Known rows, with every way that one mark hangs from another
Q(S(E)): 37.2 15.6 19.6 -2.3 1.7 -41.7 -14.3 14.8 58.9 -43.7 -2.7 -38.0 29.3 18.5 -20.8 -9.3 26.8 -0.1 8.7 -3.3 -55.7 -8.7 8.1 14.3 34.4
R(T(E(K S(Q) V))): 6.9 7.2 -5.7 -0.7 -6.6 4.2 -22.6 52.4 15.0 -60.1 -19.3 -14.3 53.2 -1.0 -6.2 3.2 45.6 -8.1 -3.1 -1.7 -30.1 44.3 36.0 -1.8 25.3
K(E(A D S T(R) V) M): 4.1 14.4 58.9 -11.9 -17.8 35.3 -41.2 40.4 67.0 -64.6 -15.5 -35.4 32.0 -2.6 -0.6 22.3 26.3 -4.4 22.3 12.0 -45.2 49.9 30.9 6.3 22.6
N(V(E(A D K S))): 4.8 32.3 -24.2 19.0 -28.6 -10.3 -49.6 10.3 43.8 -61.8 0.8 -33.4 27.1 -0.8 -30.8 5.9 9.0 -37.3 23.8 -16.2 -57.3 26.8 26.6 -6.3 27.6
R(T(E(A D S(Q) V))): 4.8 16.0 4.6 11.3 0.1 16.0 -31.8 37.5 30.1 -67.2 -30.8 -23.5 54.6 -15.5 -7.3 4.2 51.8 -21.2 2.9 -13.1 -43.6 47.4 32.4 -8.2 21.6
R(T(E(A D S))): 26.1 8.0 15.0 14.4 -17.8 17.4 -36.4 40.6 31.1 -59.8 -13.5 -36.7 51.1 4.2 -11.5 20.5 31.1 -27.6 2.8 -11.3 -45.9 30.6 26.5 11.4 20.1
N(V(E)): 19.8 7.0 -19.6 22.3 -34.3 -28.0 -3.3 18.8 43.7 -46.8 0.8 -25.7 16.9 15.1 -27.7 24.5 45.0 -17.7 23.5 -42.6 -66.4 19.5 14.3 11.2 30.4
N(V(E(A D S T(R)))): -3.1 32.5 -9.8 16.1 -32.0 3.8 -37.4 29.8 51.6 -72.4 -18.9 -39.3 20.6 -10.8 -26.4 12.6 25.1 -26.1 37.5 -27.7 -66.0 29.5 25.3 -7.3 14.4
T(E(A K S V) R): 10.2 4.7 10.1 2.7 -3.5 -0.7 -62.5 54.2 62.8 -77.3 -8.4 -30.6 45.0 31.2 -10.4 3.1 47.7 3.4 -26.5 2.7 -49.6 61.0 51.6 -9.9 24.5
F(A): 25.7 -30.7 6.3 58.1 -29.9 -13.9 1.2 12.4 70.1 -51.9 20.0 -29.7 29.6 25.2 -22.2 18.9 33.4 -23.7 -6.4 -21.3 -48.8 31.6 20.2 38.6 25.1
E(A D K(M) S(Q) T V): -29.5 15.2 13.9 7.1 -19.7 30.9 -59.8 12.9 38.1 -61.5 -34.1 0.9 48.8 -56.0 0.7 -29.2 0.3 -38.6 35.3 28.2 4.6 57.6 59.5 -9.4 11.7
V(E(D S)): -1.4 37.6 2.7 12.6 -10.9 -4.1 -19.2 12.0 44.3 -41.4 -1.2 -61.6 43.4 -4.9 -37.5 16.2 15.5 -24.5 30.3 -15.2 -65.2 -12.3 18.0 5.8 10.4
K(E M): 51.6 -17.0 50.7 -1.2 -36.2 -5.9 6.1 20.8 45.2 -24.9 19.5 -23.6 17.0 39.5 4.5 38.0 30.2 3.4 4.8 -1.6 -44.1 25.9 7.0 42.8 41.5
K(E(D T)): 23.1 4.9 32.8 2.3 -14.5 16.7 -0.4 21.2 42.2 -47.6 3.2 -45.2 29.3 -21.5 -9.9 53.5 12.4 -11.6 5.2 -10.0 -59.4 17.9 10.9 40.1 25.7
N(V(E(A D S(Q)))): 0.6 40.8 -24.1 21.7 -18.3 -17.4 -29.6 1.7 42.7 -60.6 -16.5 -27.2 19.4 -7.1 -27.1 -7.8 28.8 -30.7 29.2 -30.1 -61.7 27.4 15.8 -14.2 28.2
S(E): 39.2 -2.3 16.8 17.6 -9.6 -22.9 -8.3 19.9 45.2 -30.9 -1.0 -40.9 10.6 16.1 -7.6 12.6 33.8 -7.1 4.3 -12.7 -62.9 16.1 12.6 21.2 42.3
D(E(A K(M))): 50.2 -19.8 22.9 9.0 -39.6 -9.8 -27.3 21.1 44.1 -27.2 19.9 -30.3 34.5 13.8 19.6 16.0 14.3 -18.1 3.5 14.5 -24.1 46.8 23.8 18.1 33.3
V(E(D K(M) S T(R))): -11.3 29.7 15.5 -5.9 -42.1 32.1 -30.0 39.2 30.0 -56.9 -4.7 -53.5 37.9 -19.8 -12.4 15.6 -2.6 -20.6 39.0 20.4 -41.6 5.6 34.6 5.5 -7.6
S(E(D K(M) T V) Q): -9.4 21.8 4.5 -2.9 -6.5 20.6 -8.5 13.0 14.2 -52.5 -30.6 -12.2 16.3 -64.5 17.1 -12.3 30.6 -16.0 17.0 22.2 -29.9 44.3 28.2 -15.7 23.9
D(E(A K S(Q) T(R))): 15.5 19.1 7.5 -4.4 -14.9 -1.4 -36.3 41.7 37.8 -54.3 -14.0 -38.7 33.1 -13.0 15.8 -15.8 5.5 -4.5 11.2 22.0 -26.6 57.1 30.3 -6.1 20.5
V(E(A D S(Q) T(R))): -13.4 34.5 8.2 17.2 -18.1 17.8 -28.8 23.1 40.1 -65.0 -31.1 -56.9 30.6 -30.6 -9.0 -9.0 13.4 -21.0 40.1 0.4 -61.4 27.3 28.3 -4.5 -0.9
N(V(E(D K T(R)))): -2.9 21.1 -22.1 7.9 -41.4 12.1 -18.3 32.6 33.3 -71.3 -6.8 -32.9 21.2 -22.9 -20.2 33.2 23.5 -23.7 21.0 -21.4 -62.1 25.3 25.6 4.5 10.6
V(E(A K)): 29.7 -23.2 1.8 35.2 -40.1 -13.1 -31.4 14.4 41.8 -38.4 13.5 -48.1 32.4 9.7 -5.6 12.8 5.3 -27.3 18.4 2.6 -57.5 31.4 35.8 29.9 22.4

Rows
0.2 47.9 -3.5 -13.7 1.0 16.0 -28.1 33.9 27.9 -76.9 -10.6 -30.4 38.7 1.6 -10.8 3.1 34.1 -0.2 -34.8 6.3 -47.0 31.0 26.7 -15.0 12.5
T(E(D K S(Q)) R)
35.1 -13.9 26.9 12.8 -27.3 0.4 -16.2 44.6 58.3 -47.8 -7.9 -48.5 30.2 -3.7 14.1 26.0 32.5 -6.0 12.9 -7.2 -48.4 49.6 22.4 18.6 19.2
D(E(A T(R)))
-38.3 28.1 14.0 11.6 7.3 29.0 -50.3 28.9 64.2 -82.7 -57.4 -22.6 45.4 -47.5 -13.5 -19.8 33.2 -19.9 27.0 -8.2 -38.7 54.5 52.1 -15.0 7.6
E(A D S(Q) T(R) V)
1.8 6.7 19.7 -1.3 -19.0 24.2 -26.6 28.2 34.4 -49.6 -11.6 -29.4 26.2 -45.1 3.1 18.1 23.4 -22.6 19.3 18.4 -37.0 29.4 33.9 0.9 22.8
S(E(D K(M) T V))
35.0 -53.5 33.1 27.8 -70.0 12.9 -39.3 25.2 37.6 -36.2 1.8 -4.5 29.6 -4.2 17.9 9.5 -11.6 -33.9 28.9 21.4 -1.3 52.5 52.4 50.6 17.7
E(A K(M) T)
11.2 31.9 15.1 -7.6 20.1 -24.4 -22.3 10.6 67.1 -57.3 -12.3 -39.8 42.2 -12.0 -29.5 -2.4 39.7 -6.5 8.2 -7.1 -61.6 -7.0 14.1 -5.4 29.4
Q(S(E(D V)))
30.5 -1.6 53.3 -5.1 -38.9 27.7 4.7 20.9 36.9 -38.6 6.2 -29.9 23.1 -11.0 4.9 49.5 16.1 -11.0 17.7 4.7 -37.9 20.1 9.2 37.9 22.2
K(E(D T) M)
8.8 12.4 -1.9 13.4 17.1 -24.9 3.3 10.8 37.2 -42.1 -30.0 -18.8 11.8 -16.2 1.5 -19.4 62.7 2.6 3.5 -13.1 -57.8 42.1 16.7 -9.7 44.9
S(E(V) Q)
12.8 -23.6 15.1 30.3 -42.1 30.4 -49.4 12.5 39.9 -56.4 -5.6 -26.1 42.6 -44.1 -1.2 23.4 -20.8 -50.1 15.6 10.2 -23.8 39.4 50.3 40.5 10.9
E(A D K T)
5.3 -1.4 18.4 28.8 -36.0 24.7 -21.6 27.6 50.5 -61.6 -16.0 -63.9 31.3 -26.9 -6.0 29.2 19.5 -25.7 33.1 -10.8 -73.6 26.0 30.3 19.6 -2.1
V(E(A D T(R)))
22.1 15.4 4.2 4.2 -10.9 -4.3 -44.9 38.9 38.4 -71.9 -9.4 -24.7 30.0 30.2 4.0 -16.8 31.7 3.8 -29.5 10.9 -42.6 59.5 37.2 -5.2 24.9
T(E(A K S(Q)) R)
22.3 11.1 11.1 4.8 -29.4 25.8 -35.6 34.7 9.7 -59.5 -13.6 -17.7 46.1 -4.6 8.6 0.9 20.6 -27.6 1.5 14.5 -22.4 45.0 29.8 2.5 18.0
R(T(E(A D K(M) S(Q))))
40.8 -20.3 14.2 15.6 -29.0 3.2 -38.3 44.4 48.3 -68.0 6.6 -31.3 30.5 34.2 7.2 23.0 38.2 -1.2 -36.0 1.2 -54.3 58.4 39.3 18.6 23.0
T(E(A K) R)
10.6 0.3 -23.7 17.1 -47.0 -13.4 -12.5 28.3 28.9 -53.3 0.0 -22.0 18.7 -9.1 -18.5 24.7 21.7 -22.6 30.7 -21.6 -49.8 27.2 25.4 14.9 21.6
N(V(E(K T)))
-17.4 28.5 11.2 -7.2 -22.0 36.4 -47.9 43.3 40.5 -69.8 -15.4 -37.0 48.0 -26.8 -24.6 14.8 -16.5 -24.1 14.2 13.0 -26.4 12.6 45.7 16.3 0.6
E(D K S T(R))
-6.3 17.7 23.3 -6.0 -41.6 31.7 -41.6 23.8 28.3 -44.9 -3.5 -16.8 46.2 -28.5 -15.6 10.0 -22.6 -36.9 33.7 24.4 3.0 5.9 42.0 20.7 3.4
E(D K(M) S T)
9.5 -32.4 16.2 9.2 -33.7 -3.3 -24.8 26.4 49.5 -36.5 4.1 1.0 45.9 9.6 -7.8 17.0 35.4 -16.0 7.2 1.1 -15.1 36.5 50.8 25.1 28.4
E(K(M) V)
14.4 -20.5 26.7 37.6 -34.0 23.2 -32.4 9.4 53.0 -51.1 -17.1 -30.3 39.1 -37.9 -7.5 27.0 5.3 -43.5 26.2 -15.0 -36.9 31.1 37.1 40.4 10.0
E(A D T)
13.1 26.4 3.4 2.3 -8.5 14.6 -10.9 36.8 13.7 -58.4 -20.5 -26.2 47.8 -8.0 -10.1 14.1 40.5 -17.8 0.8 -13.0 -40.0 23.0 17.6 3.4 17.6
R(T(E(D S(Q))))
9.5 -8.9 21.0 -16.5 -28.8 13.8 -12.3 58.1 45.9 -49.2 -4.1 -30.2 40.7 -16.9 15.1 30.3 42.0 2.6 12.3 11.4 -26.1 48.4 34.9 1.7 15.0
D(E(K(M) T(R) V))
12.4 3.1 15.7 4.0 -23.1 28.3 -49.5 47.2 29.1 -63.2 -11.8 -22.0 58.8 -4.1 -2.8 15.9 32.8 -28.2 3.7 7.4 -28.7 46.4 42.1 -1.2 18.7
R(T(E(A D K(M) S V)))
14.0 12.7 26.5 -6.5 -8.6 -2.5 -45.4 17.5 56.8 -61.7 -12.4 -30.0 39.4 -27.9 -4.4 -12.7 12.1 -18.0 22.7 25.0 -36.4 18.4 30.8 -2.3 21.5
Q(S(E(A D K(M) T V)))
7.4 28.3 44.2 -16.9 -3.4 10.5 -21.2 20.2 58.6 -43.2 2.4 -29.4 38.6 11.5 -18.8 27.4 33.9 -4.4 11.0 0.4 -43.6 18.7 16.6 5.1 34.9
K(E(D S V) M)
0.7 20.8 45.8 -5.9 -9.9 22.5 -27.7 15.2 48.1 -53.5 -21.4 -19.0 29.2 -23.9 6.1 0.6 23.8 -11.1 28.8 14.3 -31.0 53.1 25.2 0.0 29.7
K(E(A D S(Q) T V) M)
